Each row was made from one small tree. The marks that hang from a mark follow it in brackets, in the order of their numbers. Every link used is in the known rows. Write each row's tree.
Known rows:
K259(K26 K805(K16)): [ 21  24 109  -1  21 -14  23  15 -35 -58  11  -3 -31  35  25  -7  11]
K259(K26(K16(K805))): [  2  10  32  58 -20 -32  17  13  15 -23   6  36 -12  -7  -8 -25  -1]
K805(K259(K26) K311): [  0  35  38 -36   5  64  -9  -9  53 -37 -18 -49 -14   8   6 -14 -38]
K26(K16): [  1   0 -19  29 -23 -16   1   9 -15  -2 -32  63  12 -10  -6 -27  16]
K311(K26 K805): [-62  -5  52  -1  13 -22 -21  23  37 -46  20 -18   3  21 -39  -3  24]
K805(K16 K259(K26) K311): [ 25  64  54 -37   2  75   3  -8  30 -72 -13 -71   0  47  34 -27 -33]
K26(K16(K805(K311)) K259): [-58   3 -25  12  -6 -10   8  16 -29   2 -38  53  49 -54  12 -70  73]
K861(K26(K16 K259(K805(K311)))): [-16  -6  -9  23   8 -16  12  -1 -60  33 -54  14  -2 -43 -20  -6  67]
K311(K26(K16) K805): [-55  -3  26  11   3 -22  -9  24  23 -38   6  10  19  18 -40 -17  36]
K861(K26(K16 K259(K805))): [-13 -15 -14  36   5 -32  23   2 -63  35 -53  20  -4 -44 -20  -1  71]
K861(K26): [  6  -8   8  47  -9 -27  -7  -4  -7  21 -20 -12 -29 -18 -27  21   7]
K259(K26(K16) K805): [  9   6  72  12  12 -23  28  14 -33 -26  -6  41 -24   5   2 -12  21]
K16(K26 K805): [-30  31  67  62 -36 -35   3  26  23 -35  25 -42  21  -8   1 -68  -3]
K26(K16 K259(K805(K311))): [-40   0  -7 -20  16   1  11  13 -68   5 -59  58  26 -41   9 -45  84]
K805(K311(K26(K259))): [-45  19  19 -12   8  15 -39   2  10  -4 -30 -22   9 -12 -41  -3  15]
K805(K311): [-18  22  28 -24   0  32 -45  -1  15 -17 -15   5  -6  -3  -4 -22 -11]
K311(K805(K259)): [-41  -4  35 -43  14  24  -4  17  44 -63  11 -10  -2  13  26 -38  13]

Write each row's tree:
[-23  17  47 -43  12  32   5  17  27 -88  14 -25   8  40  47 -46  17]	K311(K805(K16 K259))
[ 13  45  34  50 -27 -12   8  14 -27 -45 -26 -38   2  24   8 -32  17]	K805(K16(K26(K259)))
[-23  31  48  32 -11 -10  -2  15 -26 -16 -33 -39  -8 -15 -18 -35  32]	K16(K26(K259(K805(K311))))
[-47  19  48 -41   3  31  -9  11  43 -39  17 -26  43 -14  39 -68  -5]	K16(K805(K259 K311))
[ -3  -4  -8  44 -17 -22  19   1  -8  18 -19  -1  12 -27  -8 -17  21]	K861(K26(K16(K805(K259))))
[-16  32  95 -52  30  19 -13  12 -42 -46  -2 -23  17  34  16 -21  23]	K259(K805(K16 K311(K26)))
[-26  16   1  -8 -15  16   7  11  10 -20 -11  27  51 -16  24 -70  13]	K26(K16(K805(K259 K311)))
[-41  -6 -20  42  -7 -40   4  13 -16  16 -47  14  27 -20 -57   4  48]	K311(K26(K16 K259))
[-37  12  37 -37  29   7  -1  13 -58 -23 -38   9  10 -17  26 -33  69]	K26(K259(K805(K16 K311)))
[-76 -10   4  11  11 -27   0  25   4 -27 -16  12  24  -7 -42 -20  73]	K311(K26(K16 K259) K805)
[-44  15  62  -1  11 -14 -13  24  21 -70  23 -33  12  48 -19 -10  26]	K311(K26 K805(K16))
[-49  -3  30 -35  31   2  -7  13 -46  -6 -40  19   3 -35  11 -26  67]	K26(K259(K805(K311)))
[-52  -9 -29  30 -10 -33  22  21 -33   5 -37  62  46 -55  12 -64  79]	K26(K16(K805) K259)
[-66   9  42   1  20 -19  -3  26   3 -59   0 -31  16  24 -20 -16  64]	K311(K26(K259) K805(K16))
[-32   0  33 -19  25 -16  13  17 -62 -20 -38  18   7 -18  26 -25  73]	K26(K259(K805(K16)))
[ 14  11   9   8 -11  16  28   1  34 -26 -24 -10  -6   4   5 -10 -20]	K805(K259(K26(K16)))
[-33  12  83 -54  32  11 -21  11 -25 -22  -5  -7   7   6  -5 -13  21]	K259(K805(K311(K26)))
[-43   1  37   5  19 -34   3  17 -30  -9 -28 -20  19  -2 -33  10  52]	K311(K26(K259(K805(K16))))
[-19 -16  12  24  15 -31  10   2 -48  27 -39  -8 -21 -40 -18  13  58]	K861(K26(K259(K805)))
[-29  -4 -22  45  -8 -24  10   1 -33  31 -39  11  12 -52 -17 -23  59]	K861(K26(K16(K805(K311)) K259))
